In the rows, zero is written as 128.
Known rows, with every step that occurs
kezom > bamem > koga > pivevud > tesapa > tokogu: [137  51 162 123 142 117 252  96  96 135  87 105  68 158 119 115 133 169
  92 117 196 164 134 154 135 127 103 169 147 125 176 155 120 206 113 123
 143 119 150 141 121 101 169]
kezom > bamem > koga > tokogu > tesapa > pivevud: [138  52 169 124 138 107 231  77 112 144  86 127  90 147 143 121 136 183
  95 142 200 154 119 164 118 111 111 181 144 125 140 191 109 181 190 140
 147 106 146 121 122 107 161]
bamem > koga > tesapa: [145  85 165 124 148 194 152  85 116 141  94 138 108 135 101 101 131 167
  95 148 138 152 121 150 140 116 101 157 137 137 147 153 111 154 203 118
 157 105 136 104 113 123 184]
rutu > tesapa > tokogu > povi: [142  70 158 137 153 140 169  93 125 158 104 137 121 145  80  96 158 137
 108 124 179 132 110 143 137 105  94 150 147 129 204 145 169 154 153 120
 149 150 138 122 127  95 197]
tesapa > pivevud > koga > bamem: [142  95 141 121 141 133 161 112 117 118  59 119 125 117 143 117 131 143
 112 120 134 139 105 169 124 116 121 158 151 132 210 139 136 124 184 116
 183 130 168 113 115 133 183]
pivevud > tesapa > koga: [136  91 147 121 147 128 155 103 117 137 113  86 113 136 115 128 136 148
 104 145 143 149 127 155 138 135 101 166 144 141 143 150 118 174 165 115
 165 123 167 115 131 113 193]
bamem > koga > tokogu > tesapa > pivevud: [141  45 163 121 135 120 201  77 126 148  47 115 104 145 128 119 144 178
  93 155 205 134 118 160 111 113 110 172 158 120 143 172 106 147 227 133
 154  99 150 118 128 111 165]
bamem > koga > rutu > tesapa: [132  48 177 132 151 133 149  93 126 159 133 129 111 144 111 109 139 137
  98 159 118 159 110 123 127 120 100 163 164 128 165 130 141 136 191 135
 150 140 155 107 115 121 175]
rutu > tesapa > tokogu > koga > bamem > kezom: [136  84 170 128 127 155 149  77  84 157  57 118 144 149  77  59 134 153
 114 123 152 131 114 139 150 113 134 172 142 134 236 136 197 169 176 124
 162 107 151 111 137 102 216]
rutu > tesapa: [135  87 149 132 147 151 134  98 121 159 113 139 120 138  93  95 145 140
 104 124 113 142 109 139 146 117 104 156 155 136 154 141 145 140 135 124
 147 140 160 131 130 106 189]
tokogu > povi: [139  97 141 134 170 150 157  95 126 137 139 145 125 141 106 122 160 139
 111 124 179 153 111 158 133 122  92 146 154 133 166 140 121 143 165 113
 160 146 143 113 116 109 182]
kezom > bamem: [141 109 146 132 161 136 170 100 115 146 140 157 102 143 112 118 145 145
 108 100 131 166 116 153 142 122 100 161 138 139 152 159 109 169 113 126
 155 144 152 130 119 104 182]
tokogu > tesapa > koga > rutu: [142  86 167 131 146 101 184 101 123 149 152 108 107 146 112 127 143 132
 111 143 174 158 130 140 112 116 104 169 153 121 153 148 111 151 211 125
 165 117 162 101 121 111 172]
tokogu > tesapa > pivevud > koga > bamem > kezom: [137  90 143 119 120  87 183  95  93 121  52 113 122 117 136  93 131 154
 117 136 187 146 113 169 134  94 133 171 150 117 214 144 166 157 175 115
 171 112 171 126 123 115 194]
koga > pivevud: [140  80 138 130 152 157 190 110 129 138 121 140 106 145 106 116 149 154
 103  94 161 152 113 152 135 126 105 151 176 122 152 134 101 131 163 106
 149 119 157 136 129 114 168]
rutu > koga > tokogu > povi: [140  78 142 127 151 182 172  99 114 127  90 159 121 122 118 130 159 142
 108 125 148 135  93 169 125 110  96 159 153 133 183 142 117 116 201 113
 157 101 141  96 113 119 158]
tokogu > koga > tesapa > pivevud: [140 112 158 118 136 176 184  90 113 139  91  89 117 132 113  92 138 146
 108 126 188 147  89 162 134 121 123 162 141 138 171 158 130 168 233 124
 164  95 152  97 131 142 193]
koga > rutu > tesapa: [134  65 159 137 152 125 161 103 118 159 141 149 109 138 100  98 144 121
 106 133 125 157 109 127 132 113 106 159 164 129 179 122 152 124 150 135
 147 142 157 115 123 115 177]
bamem > koga > tesapa > tokogu: [157  67 170 123 140 180 177  81 111 153  52 133 103 147  83  94 137 167
  96 137 170 141 129 145 133 107  98 156 131 131 184 145 127 158 213 127
 157 103 122 103 118 113 188]
pivevud > tesapa: [134  94 132 122 148 131 168  99 113 138  88 119 101 136 102 106 148 142
 105 131 157 154 133 153 144 126 104 158 149 139 162 133 125 162 105 122
 155 120 161 126 128 109 176]
kezom > bamem > koga > tesapa: [142  96 169 126 152 171 175  83  95 141 130 151  87 137 117 100 125 170
  98 136 127 167 124 152 146 112 101 166 121 141 143 175 114 183 162 125
 152 118 135 108 108 115 183]
pivevud > koga: [145 116 131 119 148 159 143 115 124 134 111 129 117 123 114 127 151 128
 109 114 113 140  96 158 135 117 104 157 148 135 165 133 114 132 144 111
 166 122 161 112 121 116 176]
rutu > tesapa > koga: [133  83 168 130 142 149 120 103 132 158 141 108 133 136 101 112 134 146
 103 140 104 136 101 140 143 124 103 165 155 137 139 159 141 149 192 112
 159 142 169 121 132 109 203]
kezom > bamem > koga > pivevud: [133  69 163 129 155 151 198  97 113 137 150 130  89 152 134 132 137 171
  96 109 149 167 113 152 136 134 101 165 159 128 134 161  91 173 150 114
 149 131 154 137 114 114 168]
koga > tesapa: [148 102 146 128 147 186 158  95 109 144  98 157 108 130  89  87 138 153
 103 119 136 152 123 152 141 106 105 153 140 139 161 145 120 144 174 120
 155 104 139 108 121 120 185]
povi > tokogu > koga > rutu: [128 107 165 121 161 142 140  90 113 162 141 104 128 157 123 124 150 128
 107 122 164 153  88 142 123 141 109 165 146 147 168 126 124 139 204 158
 157  73 142  88 123 109 183]
pivevud > tesapa > tokogu: [147  80 143 123 141 124 199  98 112 150  43 115  97 146  87  99 151 140
 104 124 189 143 137 152 137 116  99 155 141 131 198 127 137 173 113 130
 151 119 149 127 132 100 180]
pivevud > tesapa > koga > bamem > kezom: [129  73 152 125 135 115 157  91  88 125  83 108 132 130 117  98 119 174
 110 151 147 154 141 158 144 125 122 175 145 139 181 142 160 174 177 103
 171 110 167 114 122 110 215]

Rows
[138  83 143 132 148 143 146  87  99 138  70 170 137 136 103  88 133 164
 113 120 142 154 131 152 146 113 118 161 153 132 200 125 148 141 176 113
 166 118 151 125 116 111 202]  koga > bamem > kezom
[154  86 153 133 153 169 205  89 104 139  90 155 106 139  78  88 151 148
 108 117 213 142 125 157 133  99  96 147 132 131 208 149 144 159 189 118
 154 111 118  97 116 111 193]  koga > tesapa > tokogu > povi
[136  37 155 125 147 121 231  95 110 124  79  89  89 153 114 118 149 164
  96 139 235 149 130 160 130 129  94 156 160 119 189 138 133 178 160 106
 151 124 139 123 122 106 173]  bamem > koga > pivevud > tesapa > tokogu > povi
[125  40 187 132 146  80 197  93 119 155 140 116  92 142 149 119 126 143
 100 151 147 172  93 136 125 119 108 172 153 126 175 161 152 173 177 147
 152 167 159 120 112 127 182]  kezom > bamem > koga > rutu > tesapa > pivevud
[148  89 165 126 149 149 201  96 121 159 102 105 113 158  92 115 158 116
 112 109 190 148 105 137 115 130 110 163 147 129 211 117 127 155 191 141
 166 107 143  90 127 113 174]  tesapa > tokogu > koga > rutu
[137  75 156 130 148 154 177 111 134 140 150 105 117 143 118 135 141 162
 103 107 152 145 108 154 127 138 101 161 173 126 132 153  95 143 223  92
 162 123 167 124 128 120 183]  tesapa > koga > pivevud
[151  83 148 132 164 140 177  95 128 146  93 142 120 150  90 117 163 137
 111 112 211 139 118 155 129 114  89 146 146 127 208 136 135 158 172 122
 162 140 131 113 122  98 186]  tesapa > tokogu > povi
[140  81 148 122 145 105 214 123 131 133 105 113 106 122 148 139 148 114
 110 128 169 154  81 152 112 115 107 159 164 119 201 121 129 126 196 133
 169 138 169 101 114 143 169]  tesapa > pivevud > koga > rutu
[136  84 151 123 131 124 150 109 111 127  70 111 127 113 132  92 122 140
 109 133 104 130  96 161 137 110 126 163 153 133 212 145 169 122 158 121
 167 140 175 118 119 129 192]  rutu > tesapa > pivevud > koga > bamem
[131  91 171 125 150  83 143  95 120 162 149 101 119 155 126 132 139 144
 106 145 182 149 115 142 112 122 102 171 144 133 142 152 119 149 228 147
 157  83 152  99 121  92 182]  povi > tokogu > tesapa > koga > rutu
[138 102 138 124 136 148 150  99  87 122  75 154 135 118 120 101 137 151
 115 122 114 147 112 157 144 108 122 166 147 133 206 123 155 137 162 105
 171 118 161 113 112 115 198]  pivevud > koga > bamem > kezom
[141  69 158 131 147 120 204 113 111 141 125 128 105 128 106 108 158 107
 112 133 165 142  87 140 121 106 100 156 150 121 238 122 183 134 153 132
 153 144 145  93 114 110 180]  pivevud > koga > rutu > tesapa > tokogu > povi
[158  89 156 122 124 189 178 100 107 147  36 143 101 125  79  97 142 130
 108 107 152 137 111 157 140  86 101 154 126 132 216 131 132 149 193 118
 158  87 135 104 118 121 175]  rutu > koga > tesapa > tokogu
[142 100 130 126 157 182 193 107 108 117 111 156 125 119 126 129 164 147
 106 127 145 131  93 170 120 124 101 159 151 135 174 148 127 120 176 113
 156 110 143  90 115 110 167]  pivevud > koga > tokogu > povi
[142  33 185 131 142 122 175  90 131 168  86 126 106 154  94 105 142 138
  96 151 155 145 116 122 119 116 100 162 157 122 204 124 155 144 191 143
 153 142 144 108 118 109 180]  bamem > koga > rutu > tesapa > tokogu
[159  85 149 128 142 177 188  91 110 153  60 156 101 141  73  80 143 151
 104 106 177 139 128 150 139  99 103 151 132 132 197 139 137 155 182 125
 154 101 127 108 125 110 189]  koga > tesapa > tokogu
[145  84 150 126 140 154 187  95 122 140  78 132 107 125 111  92 133 151
 104 123 176 149 106 160 135 105 110 152 150 131 171 152 131 148 204 123
 158 113 147 112 124 137 191]  koga > tesapa > pivevud
[146  69 162 127 136 128 196 115 110 155  96 127 107 131 100 104 152 110
 107 122 131 140  87 132 125 105 107 162 150 123 227 115 170 127 144 137
 149 131 156 103 122 110 174]  pivevud > koga > rutu > tesapa > tokogu
[135  83 152 126 145 133 136 100 104 123  90 100 124 135 116 105 119 163
 108 149 123 148 149 159 134 133 114 166 136 144 177 148 128 163 163 114
 174 117 165 110 119 116 196]  pivevud > tesapa > koga > bamem
[129  56 181 135 155 110 168  92 106 158 164 143  91 145 127 112 133 140
  99 150 114 174 109 127 133 122 102 172 147 132 163 151 141 164 139 141
 146 151 154 113 110 110 178]  kezom > bamem > koga > rutu > tesapa
[132 109 147 109 133  85 157 101 125 148  80  86 116 131 143 128 145 141
 105 128 191 128  87 170 125 108 109 166 144 132 169 155 134 148 172 144
 157  80 159 121 127  98 181]  povi > tokogu > tesapa > pivevud > koga
[140  83 135 124 147 147 219 106 126 117  95 131 123 114 148 136 160 149
 105 131 187 129  77 178 112 120 105 159 160 128 184 155 134 120 214 119
 158 116 150  97 117 126 174]  tesapa > pivevud > koga > tokogu > povi
[132  66 148 128 155 143 198  97 103 120 123 113 119 130 123 127 146 169
 101 158 174 138 124 168 123 134 101 169 147 141 146 164 127 163 196 114
 155 106 151  90 122 111 186]  pivevud > tesapa > koga > tokogu > povi
[133  72 153 130 140 117 161 100 136 157  92 119 120 133 114 100 140 142
 104 130 153 140  94 148 139 111 108 158 166 127 167 151 154 147 162 128
 150 154 166 136 133 122 193]  rutu > tesapa > pivevud
[140  39 158 119 135 135 220  97 117 137  52  89  82 156 105 116 142 168
  91 127 201 146 136 152 133 129 100 160 162 121 177 129 119 172 153 116
 149 110 154 136 129 110 166]  bamem > koga > pivevud > tesapa > tokogu
[139  91 154 119 127 136 185  79  73 134  25  97 125 147  92  72 136 157
 114 130 200 144 138 156 146 122 133 174 132 139 239 124 173 194 145 121
 169  91 150 109 132 103 206]  pivevud > tesapa > tokogu > koga > bamem > kezom
[130 135 153 115 157 161 113  86 120 162 122  96 142 156 113 120 149 144
 105 117 155 137  90 156 137 145 111 164 138 154 143 144 117 151 194 143
 160  73 145 102 130  98 192]  povi > tokogu > koga
[129  69 152 123 148 125 223  97  96 126 130 109  70 149 136 122 132 170
  94 128 155 173 131 155 144 137 106 170 153 132 140 157 104 196 100 116
 144 125 161 142 118 110 164]  kezom > bamem > koga > pivevud > tesapa
[143  64 166 121 138 158 176  85 125 139  69 111 103 131 123 103 125 169
  95 154 172 149 108 157 129 108 103 158 149 130 160 159 121 159 233 125
 161 116 144 107 116 139 190]  bamem > koga > tesapa > pivevud
[144  55 165 137 143 114 187 101 124 169  91 149 107 148  82  93 149 122
 106 122 162 144 112 124 125 106 101 158 156 122 214 118 168 135 155 143
 146 139 146 116 126 109 181]  koga > rutu > tesapa > tokogu
[144  89 165 130 146 123 129  91 114 137 103 110 127 141 106 104 125 162
 113 138 142 140 152 157 125 116 117 169 137 132 165 164 116 155 188 113
 175 111 161 112 120 105 186]  tokogu > tesapa > koga > bamem
[154  77 176 126 144 164 207  81  96 149  81 147  86 148  97  95 128 170
  98 127 164 154 128 150 144 108  99 165 115 136 182 169 128 195 167 130
 155 113 123 109 111 104 189]  kezom > bamem > koga > tesapa > tokogu
